Every row comes from one small tree of marks. The marks that hang from a mark follow it in brackets, in alphabetical order. Every link used is in the known rows. Which tree was each row made from?
Known rows
lolofo(vugi(tidi)): [  6.0  27.4 -42.5  -6.9  18.5  47.4  61.7 -12.3 -23.1  12.2  17.7  18.8
 -29.4   9.9  -0.1  24.5  12.1  15.5 -12.4 -12.7 -58.6 -17.8  -2.0   8.6]
tidi(laba suzit vugi(lolofo) vulok): [-28.1  -3.6  47.4 -24.1   4.2  -4.9 -38.8  -4.6  14.9  -2.2  -2.4  15.7
 -18.0  34.6   5.5 -23.3  -5.0 -20.7   9.9   6.7  30.0  31.0   5.0 -53.3]
vugi(lolofo): [ 32.1  -8.1 -24.5  -9.0  36.2  41.1  57.7  -0.8   9.7  11.2  -4.4  33.4
 -32.0  11.5  -3.7  13.1  22.1  10.6  14.1 -15.2 -12.6 -26.8 -16.5  -3.3]
suzit(kalas tidi(vugi vulok)): [ -3.6 -51.6 -26.7  -5.2 -29.5   7.3   2.7  -2.9   2.1 -10.2 -39.9  48.5
  39.6 -10.5  13.1   9.7  -2.1   1.4 -13.0 -20.1  -1.2 -19.8  19.9 -30.9]
tidi(vugi vulok): [  1.3  19.7   5.6 -30.6   5.7  10.8   2.8 -10.2   7.5 -23.6  -7.6  17.9
 -20.6  -4.1   8.4  -1.9   1.7 -22.9  -6.7  10.9  19.7   0.8   0.5 -15.3]
suzit(kalas): [ 31.8 -37.1 -42.9  -5.6  -3.2  35.4  39.5   7.7  -8.8  -6.8 -29.2  52.6
   5.5  14.5   9.6  15.0   6.3  17.7 -11.9 -17.2 -35.8 -34.5  11.6  -7.4]
kalas(suzit tidi(vulok)): [ 36.1 -24.2  23.7  25.4 -50.3  10.0 -19.9  -3.5  -3.2 -42.0 -18.8  18.8
 -28.9  10.5  32.9   3.3  -1.1 -18.3  -2.6 -15.1   8.4 -17.3   1.1  19.4]
suzit(kalas tidi): [ 18.4 -67.5 -45.1   3.1 -20.8  23.0  29.2   2.0 -10.3   0.8 -36.1  62.1
  38.4  -6.9   7.3  22.5   1.3  24.9 -11.8 -35.1 -33.4 -30.8  23.2 -19.2]
lolofo(vugi(tidi(laba suzit(kalas) vulok))): [ -7.8  15.5 -22.2  -3.0   2.0  24.4  14.8  -9.0 -27.3   8.4  16.0  22.5
 -13.7  28.6   0.0   8.4   1.3  13.3  -9.2 -17.6 -49.6   1.2   8.1 -13.2]
suzit(tidi): [ 21.8 -35.7 -22.6 -10.3  -2.6  20.0  28.9  -9.6 -13.3  -0.7  -9.8  42.6
  10.5 -18.6  -0.7  22.1   3.2  10.9  -7.6 -27.7 -22.4 -13.3  13.7  -9.3]
suzit(kalas tidi(vulok)): [ 18.1 -55.2 -36.0   2.7 -26.6   5.2   3.5  -2.7 -10.1  -9.2 -31.6  56.4
  39.1  -9.8   7.6  11.4   3.6  10.1  -9.3 -35.8 -15.1 -17.8  21.3 -22.0]
lolofo(vugi(tidi(laba))): [  3.9  21.5 -38.5  -1.5  13.3  40.8  52.0  -7.6 -26.4  17.4  21.6  16.1
 -34.1  26.1  -5.8  22.1   2.8  19.7  -9.2 -14.3 -61.9  -8.9   0.9  -3.5]
vugi(lolofo tidi(vulok)): [ 20.9   5.8 -23.5  -5.3  33.4  37.5  33.0 -25.4 -10.1   8.9  17.3  10.5
 -17.3   5.2   1.0   8.9  47.9  13.6   2.2 -32.7   0.2 -20.4 -31.5 -13.5]
laba(tidi(vulok)): [ 28.7   7.3  -8.3   2.2  -1.7  -4.0  18.4 -17.9 -23.6 -31.0  -5.1  39.3
 -22.4  -0.5   9.1  20.9  -3.0  17.1  11.6   9.7  12.9   4.5  -2.7  10.0]
suzit(kalas(laba(tidi))): [ 39.9 -53.3 -43.1  20.4 -16.1  25.2  36.3  -7.6 -26.3   5.3 -45.3  56.4
   1.8  16.1  22.1  10.1   4.4  12.5 -19.4 -30.7 -20.2 -28.9  13.0  -7.0]
laba(tidi(suzit)): [ 15.7  -6.7   5.2  -1.8  -1.6   6.8  17.6 -15.5 -25.6 -22.6 -12.5  48.6
 -10.9   5.2  11.9  18.8  -7.1  25.6   6.3  13.8  -3.1   4.3   5.3   4.1]
lolofo(vugi(tidi(laba suzit vulok))): [ -7.3  27.1 -14.9  -7.2   5.4  22.8  14.5 -14.0 -25.4   7.8  24.1  15.6
 -23.8  22.9  -1.8   7.1   0.9   9.1  -8.3 -12.5 -46.2   8.1   4.8 -10.0]
laba(tidi(suzit vugi vulok)): [ -9.2   9.6  26.3 -12.4 -10.0  -9.5  -7.8 -20.8 -11.2 -33.8 -14.4  37.9
  -9.1   0.8  17.8   8.8 -10.5   6.4   5.3  28.8  29.8  15.4   5.3  -5.4]
kalas(suzit(tidi(laba))): [ 30.4 -50.1  -5.9   7.6 -31.3  24.2  11.3   4.1 -13.6 -16.4 -16.0  30.8
 -14.7  13.9  17.5   7.8  -7.9   3.1   1.5 -36.6 -10.9  -8.0  31.8  -3.5]
vulok(tidi(suzit(kalas(laba)) vugi(lolofo))): [-12.9 -36.0  -6.3 -23.7   5.0  37.8  15.6  -6.0  14.1  16.2 -55.3  45.9
  12.4 -16.5  -4.4 -11.5  28.1  25.9 -25.3 -16.2  -3.3 -20.0   7.8 -12.8]
kalas(tidi(laba suzit vugi(lolofo) vulok)): [-16.4 -18.7  49.1   5.6 -24.3  -3.2 -38.9  -6.3  11.3 -11.7  -7.2  13.8
 -15.6  30.0  13.9  -5.2  -7.2 -14.5  -2.4  10.7  15.8   7.0 -13.4 -31.9]

Which tree is each row?
[ 20.6 -54.5 -17.2  29.0 -30.0  20.5   5.9  -7.5  -1.6   5.8 -47.3  37.0
   1.3  18.0  26.2  -1.9   8.3 -13.3 -24.3 -26.6  -2.8 -36.5  -5.1 -19.8]
suzit(kalas(laba tidi(vugi(lolofo) vulok)))
[ 19.4 -40.0   8.6  24.8 -28.6  25.4   7.3 -21.5 -13.1   6.4 -36.2  18.1
 -23.2   5.9  26.9   1.3   4.1 -28.6 -42.0 -18.2  -2.5 -26.3 -11.0  -6.6]
kalas(laba tidi(vugi))
[-24.7 -28.6   9.1 -24.2   4.8  34.9  13.3   3.6  21.3   3.3 -37.7  42.0
   8.7  17.3  18.5  -5.5   6.6  -1.1  -3.0   8.0   0.8 -22.5   5.4 -32.6]
tidi(suzit(kalas) vugi(lolofo))
[ 27.8 -25.1 -14.5  13.5  -5.5  20.3  32.6 -25.6 -28.8   5.3 -32.7  34.9
 -28.8   5.9  21.2   7.9   3.9  -5.0 -22.0 -15.0   5.7 -11.1   4.7  -3.0]
kalas(laba(tidi(vugi)))
[ -8.4  -7.1  43.5  -4.1 -28.0  -0.3 -35.2 -13.5   5.6 -26.0 -14.2  17.7
  -4.3   1.5  21.0  -1.2  -3.1 -21.3 -16.9  17.2  11.7  -1.9  -8.3  -9.2]
kalas(tidi(suzit vugi vulok))
[ -5.4 -15.3  -1.6 -15.8  20.5  31.6  33.2   7.9  14.0  11.5  -4.1  18.0
 -37.2  40.0  -3.2   5.9  -3.4   4.4   8.7   4.5   0.1  -5.7  -5.1 -40.8]
tidi(laba vugi(lolofo))
[ -4.6 -29.4   2.3 -14.0 -15.9  -3.8 -10.3  -8.9  -4.7  -6.4  -6.9  26.2
   6.2  -1.1  -1.6   6.9 -12.7  -4.1  -4.9 -15.3   6.4  13.0  17.2 -38.5]
suzit(tidi(laba vugi vulok))
[-25.0  -1.4  50.1 -31.7 -10.4  -9.7 -54.0  -7.7  -1.0 -17.2  -0.4  16.7
  -9.9  31.1   7.9 -18.7 -17.2 -22.9  -4.6  12.4  22.7  39.4  17.6 -48.5]
tidi(laba suzit vugi vulok)
[  5.8   9.8  -1.1  -1.6   6.0   2.1  28.8 -14.7  -1.8 -23.2 -13.7  34.0
 -27.6   2.7  11.4  14.4  -0.1  12.5  16.9  20.5  31.6  -1.6 -11.1  -4.8]
laba(tidi(vugi(lolofo) vulok))
[-16.5 -26.9  -4.4 -35.6  -1.3  33.1   9.3  -1.2   9.8  -3.0 -46.8  46.4
  20.7 -20.2  -7.2  -4.6  18.9  31.4 -29.2  -2.8 -13.0 -14.3  16.0  -9.6]
vulok(tidi(suzit(kalas) vugi))
[ -8.1 -74.8 -30.9   4.4 -19.0  21.8  24.9  10.2   5.4  14.0 -37.6  49.4
  28.6  20.1   5.9  15.1  -7.2  23.0  -1.6 -24.4 -13.8 -24.3  19.3 -48.1]
suzit(kalas tidi(laba vugi(lolofo)))
[ 12.1 -39.8   6.3   3.9 -30.0  15.9   0.0   1.4   1.2 -16.0 -18.4  24.4
 -16.9  11.9  20.9  -2.1  -2.5  -8.3   8.1 -27.9  15.0  -4.2  24.8 -12.2]
kalas(suzit(tidi(laba vugi(lolofo) vulok)))
[  7.7  -7.8  35.8 -20.1  -4.8 -14.0 -53.1  -8.3 -17.8 -15.6  12.2  25.8
  -9.9  32.0   1.2 -13.6 -11.7 -10.3   3.3 -11.9   1.0  42.3  17.8 -34.5]
tidi(laba suzit vulok)
[-17.3 -39.0   9.5 -10.6  -1.1  35.8  10.3  -4.3  12.6  15.2 -47.2  42.1
   6.1  19.4  24.1 -14.6  11.1 -12.3 -14.1  -6.7   4.8 -22.1   8.4 -34.1]
tidi(suzit(kalas(laba)) vugi(lolofo))
[-23.1 -39.3   1.7 -25.3   5.8  28.9   6.9   5.1  14.1  12.1 -39.8  40.9
   8.6   5.1 -14.2  -9.7  12.5  37.5 -14.4  -8.0  -8.4  -5.7  10.7 -28.7]
vulok(tidi(laba suzit(kalas) vugi(lolofo)))
[-18.8 -22.2  23.2 -12.9  -7.8   8.0 -25.0 -11.6  14.2   2.8 -38.4  35.0
   8.2  11.9  23.4 -27.7  12.7 -28.5 -10.9 -10.1  31.0  -1.8   4.7 -38.6]
tidi(suzit(kalas(laba)) vugi(lolofo) vulok)
[ -5.9  18.8 -21.2  -5.2  10.7  35.2  32.9  -8.3 -28.0  15.2  20.8  18.2
 -25.3  26.8  -3.9  15.1   0.5  16.7 -11.4 -11.9 -59.3  -0.5   8.0  -7.2]
lolofo(vugi(tidi(laba suzit)))
[  2.1 -34.4 -13.8   0.4  19.2  41.5  18.5 -11.9 -15.2  24.5   6.2  25.1
   3.0  39.3   5.8   5.9  29.4  33.5  -2.3 -34.9 -22.7 -18.1 -12.6 -38.5]
vugi(lolofo tidi(laba suzit(kalas)))
[  2.5 -19.1  -4.6  -5.9  27.0  41.1  16.7 -17.2 -16.0  24.6  18.0  15.1
  -9.6  31.9   0.2   4.9  29.6  27.5   1.3 -31.6 -18.5  -7.4 -17.7 -33.4]
vugi(lolofo tidi(laba suzit))
[-17.3 -12.3   5.4 -38.8  16.5  36.1  18.5  -5.6  19.4   5.7 -35.0  37.9
   0.5 -21.7 -11.6  -5.6  27.9  27.8 -16.7  -2.3  -2.6  -9.4   3.3  -6.7]
vulok(tidi(suzit vugi(lolofo)))
[-13.4  -7.6  12.5  -1.4  -7.3  -4.2   2.5 -12.1  -0.2 -21.7 -28.7  46.8
  -2.4   9.1  20.5   5.0  -4.0  13.9  13.8  22.0  30.3   1.5  -0.9 -14.5]
laba(tidi(suzit(kalas) vugi(lolofo) vulok))
[-20.8 -23.7  10.7 -32.4  15.0  29.7   5.6   0.2  13.3  11.3 -27.2  32.5
  -4.9  -0.2 -17.4  -8.7  14.4  32.6 -10.7  -6.3  -2.6   2.6   6.6 -23.8]
vulok(tidi(laba suzit vugi(lolofo)))
[ 12.0 -18.9  -8.9  -7.3  -5.8  21.7 -16.2 -30.8 -36.0  -1.6  -3.9  26.0
  18.6   4.2  20.3  -1.7  28.7   3.5 -33.4 -37.5 -14.8  -5.6  -0.1 -19.0]
vugi(tidi(suzit(kalas(laba)) vulok))
[  7.4 -46.6   6.5  -9.2 -10.6  14.1 -17.4   8.0 -17.5   0.2 -14.7  44.2
   6.1  45.2   6.8  -1.6 -15.5  14.1  -6.1 -15.8 -31.1   9.4  26.6 -38.2]
tidi(laba suzit(kalas))
[ 16.6 -31.9   3.7  -1.3 -34.5  17.6   1.6  -4.6  -0.5 -28.9 -23.0  27.5
 -10.5  -6.5  25.4   0.5  -1.5 -13.8  -2.6 -23.4  12.6 -10.4  27.6   0.1]
kalas(suzit(tidi(vugi vulok)))
[ 25.5 -19.3  15.8  16.8 -25.8  -4.5 -23.3  -5.3 -10.1 -18.8   3.2  14.6
 -23.6  23.7   4.5   9.5 -10.2  -5.4  -6.4  -7.8  -8.8   2.0 -10.6 -12.2]
kalas(tidi(laba vulok))
[ -3.3 -18.5 -12.4 -30.7   9.0  32.0  22.3   1.2   4.1   1.4 -24.5  30.3
 -12.7  -5.1 -20.7   2.7   9.5  35.6 -20.2  -6.2 -12.8  -4.4   7.8 -14.8]
vulok(tidi(laba vugi))
[-10.5   7.3  24.3  -7.2   0.3  -6.7   2.6 -17.2  -0.5 -22.3 -13.8  38.7
 -16.6   3.3  16.5   5.5  -2.5   8.1  15.9  25.6  35.3   8.5  -4.3  -7.9]
laba(tidi(suzit vugi(lolofo) vulok))
